Known rows, with every way that one mark hangs from another
{Z925 {Z319 Z527 Z601} Z442}: [ 1.05  2.84  2.47  2.99  2.33 -0.44  0.65  0.94  2.74  1.59 -1.01 -2.17
  1.30  1.55  1.62 -0.67  3.35  2.57]
{Z319 Z601 {Z925 {Z442 Z527}}}: [ 0.88  0.78  0.96  1.55  1.36 -2.65  1.66  0.50 -0.28 -0.64  0.16 -0.59
 -0.81  0.70 -0.08 -0.56  1.66  2.61]
{Z925 {Z319 Z527 Z601} {Z442 Z431}}: [ 1.24  2.73  1.16  3.63  1.27 -0.43  1.25  0.53  0.71  0.68 -0.34 -1.45
  2.37 -0.33  1.47  0.10  1.04  2.31]
{Z431 {Z442 {Z527 Z319} Z601}}: [-1.66 -5.30 -1.17 -2.68  0.44  0.32  0.46  1.08  1.59  0.97  0.38 -0.47
  1.37 -0.95 -0.37  0.76  0.85 -2.13]
{Z319 Z601}: [ 0.87  1.58  0.51  1.25 -2.71 -0.06  0.00  1.56  1.50 -0.87 -0.20 -0.26
 -1.58  1.28  0.75  0.01  1.01  0.93]
{Z319 Z925}: [-0.18  1.78  0.39 -0.81 -0.23 -1.69  0.00 -0.30  0.02 -0.80 -0.33 -0.57
 -2.68  2.05 -0.71 -0.76 -0.38 -0.35]
{Z925 {Z442 Z431 Z601}}: [ 0.89 -3.17  0.27  1.26 -4.09  0.52 -0.24 -0.89  0.40 -0.05  0.67  1.10
 -0.78  0.39  0.61  1.79  0.19  0.67]
{Z442 Z601}: [-0.06 -1.81 -0.20 -0.47 -3.81  0.69 -0.40 -0.41  1.55 -0.61 -0.04 -0.04
 -2.10  0.54  0.69  0.17  0.11 -1.61]
{Z319 Z527 {Z601 Z442} Z925}: [ 2.60  8.21  2.19  1.98  1.69 -3.42  1.49 -0.98  1.09 -0.27 -1.17 -1.51
 -1.25  1.24  0.62 -2.96 -3.02  2.82]
{Z527 {Z319 Z601 {Z925 {Z442 Z431}}}}: [ 2.03 -0.71 -0.04  1.01  1.80 -3.57  2.10  1.66  0.10 -0.53  1.03 -0.78
  1.71  0.42  1.51  0.34 -1.43  2.34]
{Z925 Z319 {Z442 Z431 Z527}}: [-1.91 -2.77 -0.70  0.09 -0.28  3.02 -0.50 -0.21 -0.62  1.37 -0.21  0.19
  2.15 -1.18 -1.68  1.73  3.19 -1.30]
{Z527 {Z319 Z601}}: [ 0.71 -1.52 -0.48 -0.38 -0.24 -0.73  0.54  2.71  2.02 -0.01  0.17 -1.04
  1.10  0.60  1.65  0.06  0.36 -0.17]
{Z527 {Z319 Z925}}: [-0.21 -1.25 -0.50 -2.20  1.97 -2.11  0.48  0.99  0.73  0.01  0.03 -1.26
  0.07  1.27  0.37 -0.64 -0.98 -1.34]
{Z601 {Z442 Z431 Z527}}: [-1.04  0.39 -0.93 -1.27 -3.96  3.46 -1.54 -1.68 -0.97  0.74 -0.73  1.90
 -0.04 -1.36 -2.89  0.79 -1.20 -2.03]
{Z319 Z527 {Z601 {Z442 Z431}} Z925}: [ 2.71  7.98  1.02  2.54  0.71 -3.38  2.03 -1.35 -0.77 -1.07 -0.61 -0.82
 -0.22 -0.47  0.51 -2.21 -5.01  2.58]
{Z527 {Z319 Z601 Z925}}: [ 1.29  0.40 -0.38 -0.39  2.14 -3.42  1.86  2.10  0.96 -0.87  0.47 -1.72
  0.64  0.58  1.57 -0.98 -1.36  0.58]
{Z925 Z319 {Z442 Z601}}: [ 0.04 -1.54  1.34  0.51 -0.80  1.63 -0.63 -0.19  3.31  1.60 -0.24 -0.86
 -0.03  1.62  0.67  0.88  3.62  0.09]
{Z527 {Z319 {Z601 Z442}}}: [ 1.58  1.06  0.55 -0.60 -0.96  0.29 -0.35  1.62  3.24  1.25 -0.42 -0.37
  0.98  1.35  0.73 -0.14 -0.53  0.64]
{Z431 Z45 {Z442 Z527 Z601}}: [-1.48 -1.49  0.23 -1.75  0.31  1.65 -2.23 -0.74 -0.33 -0.22  0.31  1.41
 -2.55  0.69 -0.25  0.20  1.14 -0.73]

Rows
[ 0.74  0.54  0.78  0.75 -0.58 -1.91  0.22 -0.80 -0.96 -0.45  0.30  0.42
 -1.46  1.76 -0.68  0.71 -0.48  1.57]  {Z319 {Z925 {Z442 Z431}}}
[-1.07 -2.49 -0.56 -1.43  1.45 -0.13  0.55  2.66  1.51  0.86  0.12 -0.65
  1.77 -0.17 -0.54  0.66  1.68 -0.30]  {Z431 {Z442 {Z527 {Z319 Z601}}}}
[-0.05 -2.65 -0.79  0.33 -0.55 -1.70  1.57 -1.69 -2.18 -1.07  0.82  0.38
 -0.36 -1.50 -0.58  0.37 -1.03 -0.12]  {Z319 {Z925 {Z442 Z431 Z527 Z601}}}
[-0.20  3.29 -0.73  0.62 -1.42  2.95  0.06  0.09  0.58  0.53 -0.56  0.00
  1.91 -1.99 -1.27  0.28  0.01 -0.83]  {Z925 {Z319 {Z601 {Z442 Z431 Z527}}}}
[-2.12 -4.48 -2.73 -2.36  0.58  2.26 -1.55 -0.02 -3.57 -0.72  0.77  1.61
  1.29 -2.36 -0.12  0.56 -1.16 -3.37]  {Z442 {Z431 Z45} {Z527 Z319}}
[ 1.07  1.25  0.75  2.70 -0.89  0.97  0.35  1.16  1.22  0.53  0.21 -0.32
  1.52  0.47  0.57  1.54  2.12  2.07]  {Z925 {Z319 Z601} {Z442 Z431}}
[-0.97 -0.79 -1.15 -2.57 -0.50  3.45 -2.69 -1.31 -1.69  0.88 -0.14  2.30
  0.79 -1.08 -1.35  0.29 -1.95 -2.17]  {Z601 {Z442 {Z431 Z45} {Z527 Z319}}}
[-0.06 -4.98 -1.11  0.52 -0.33  0.25  0.93  1.41 -0.79  0.47  0.75  0.40
  2.95 -1.71  0.19  1.53  1.16  0.38]  {Z925 {Z442 Z431 {Z527 {Z319 Z601}}}}
[-0.58 -0.69  0.76  1.31  0.95  1.75  0.28  1.32  1.69  1.40 -0.45 -0.92
  1.59 -0.01 -0.32  0.59  5.01  0.85]  {Z925 {Z319 Z601} {Z442 Z527}}
[-1.47 -5.97 -3.23 -2.10 -0.26  1.63 -0.47 -0.81 -3.27 -1.46  1.36  1.38
  1.29 -3.84  1.16  0.35 -2.59 -3.75]  {Z442 {Z431 Z45} {Z527 Z319} Z601}
[-1.16 -2.86  0.04  0.05 -0.95  2.45 -2.40 -1.13 -2.67  0.16  0.34  2.47
 -1.00  0.27 -0.87  1.38  1.88  0.05]  {Z925 {Z442 {Z431 Z45} Z527}}
[ 1.63  5.27  1.05  2.29  2.42 -4.60  2.53  0.24 -0.28 -1.63 -0.54 -2.28
 -1.05  0.41  1.62 -2.73 -2.07  1.94]  {Z319 Z527 Z601 Z925}
[ 0.93  2.05  1.25  1.82  1.82 -3.40  1.30 -1.48 -1.56 -0.22 -0.32 -0.78
 -0.48  0.93  0.25 -0.90 -1.62  1.78]  {Z319 Z527 {Z925 {Z442 Z431}}}
[-0.30  3.48  0.30  0.11 -0.49  2.87 -0.42  0.39  2.23  1.26 -1.13 -0.63
  1.04 -0.52 -1.16 -0.34  1.85 -0.56]  {Z925 {Z319 {Z601 {Z442 Z527}}}}
[ 0.26  4.07  0.72  1.85  1.69 -0.16  1.02  1.10  1.80  0.26 -1.07 -2.47
  1.11 -0.03  1.43 -1.53  1.09  0.09]  {Z925 {Z319 Z527 Z601}}
[ 0.74  2.23  2.42  1.24  2.78 -3.48  0.76 -1.09  0.33  0.63 -0.93 -1.47
 -1.50  2.60  0.43 -1.63  0.45  2.05]  {Z319 Z527 {Z925 Z442}}
[ 2.64  7.55  1.00  1.37 -0.37 -1.35 -0.54 -1.29 -1.24 -1.72  0.27  1.30
 -2.43  1.18  0.24 -1.00 -4.07  2.84]  {Z319 {Z601 {Z442 {Z431 Z45}}} Z925}
[-0.64 -0.40 -1.59 -2.39 -0.05  0.65  0.11 -1.12 -1.35  0.61 -0.17  0.70
  1.80 -1.94 -2.15 -0.06 -3.18 -2.09]  {Z601 {Z442 Z431 {Z527 {Z319 Z925}}}}
[-0.05  0.80  1.50 -1.00 -0.48  0.82 -2.68 -0.46  1.30 -0.20  0.36  1.23
 -3.70  3.03  0.77  0.36  0.55  0.74]  {Z431 Z45 {Z442 Z601}}
[-1.45 -3.33 -2.37 -0.80 -2.43  2.27 -1.06 -1.91 -3.78 -2.12  1.06  2.09
 -1.14 -3.21  0.23  0.36 -1.86 -3.03]  {Z442 {Z431 Z45} Z527 Z601}
[-1.69 -2.92 -0.36 -1.57 -1.46  0.91 -0.13  0.11  1.10  0.35  0.06  0.13
 -0.83 -0.36 -1.21  0.75  1.43 -1.50]  {Z431 {Z442 Z527 Z601}}
[-2.16 -1.87 -1.82 -1.07 -1.58  2.91 -2.19 -1.14 -4.07 -1.35  0.38  2.31
 -1.13 -1.74 -1.04  0.55 -0.45 -2.60]  {Z442 {Z431 Z45} Z527}
[-0.97  1.51 -0.40 -1.42 -2.49  4.09 -3.20 -2.29 -2.11  0.31 -0.50  2.89
 -1.42 -0.45 -2.15  0.31 -1.36 -1.50]  {Z601 {Z442 {Z431 Z45} Z527}}
[-0.23 -2.35  0.39 -0.22  0.43 -1.74  1.07 -1.29 -0.25 -0.21  0.21 -0.33
 -1.40  0.19 -0.41 -0.35  1.01  0.10]  {Z319 {Z925 {Z442 Z527 Z601}}}
[-1.55 -3.86 -0.53 -2.92  2.36  1.05 -1.63  0.26  0.18  0.42  0.67  0.71
 -0.31  0.10  0.62  0.18  0.60 -1.45]  {Z431 Z45 {Z442 {Z527 Z319} Z601}}
[-0.63 -1.02 -0.48 -1.46  3.42 -2.30  1.65  2.19  0.67  0.17  0.35 -1.21
  1.43 -0.19 -0.66 -0.16  0.33  0.33]  {Z431 {Z442 {Z527 {Z319 Z601 Z925}}}}
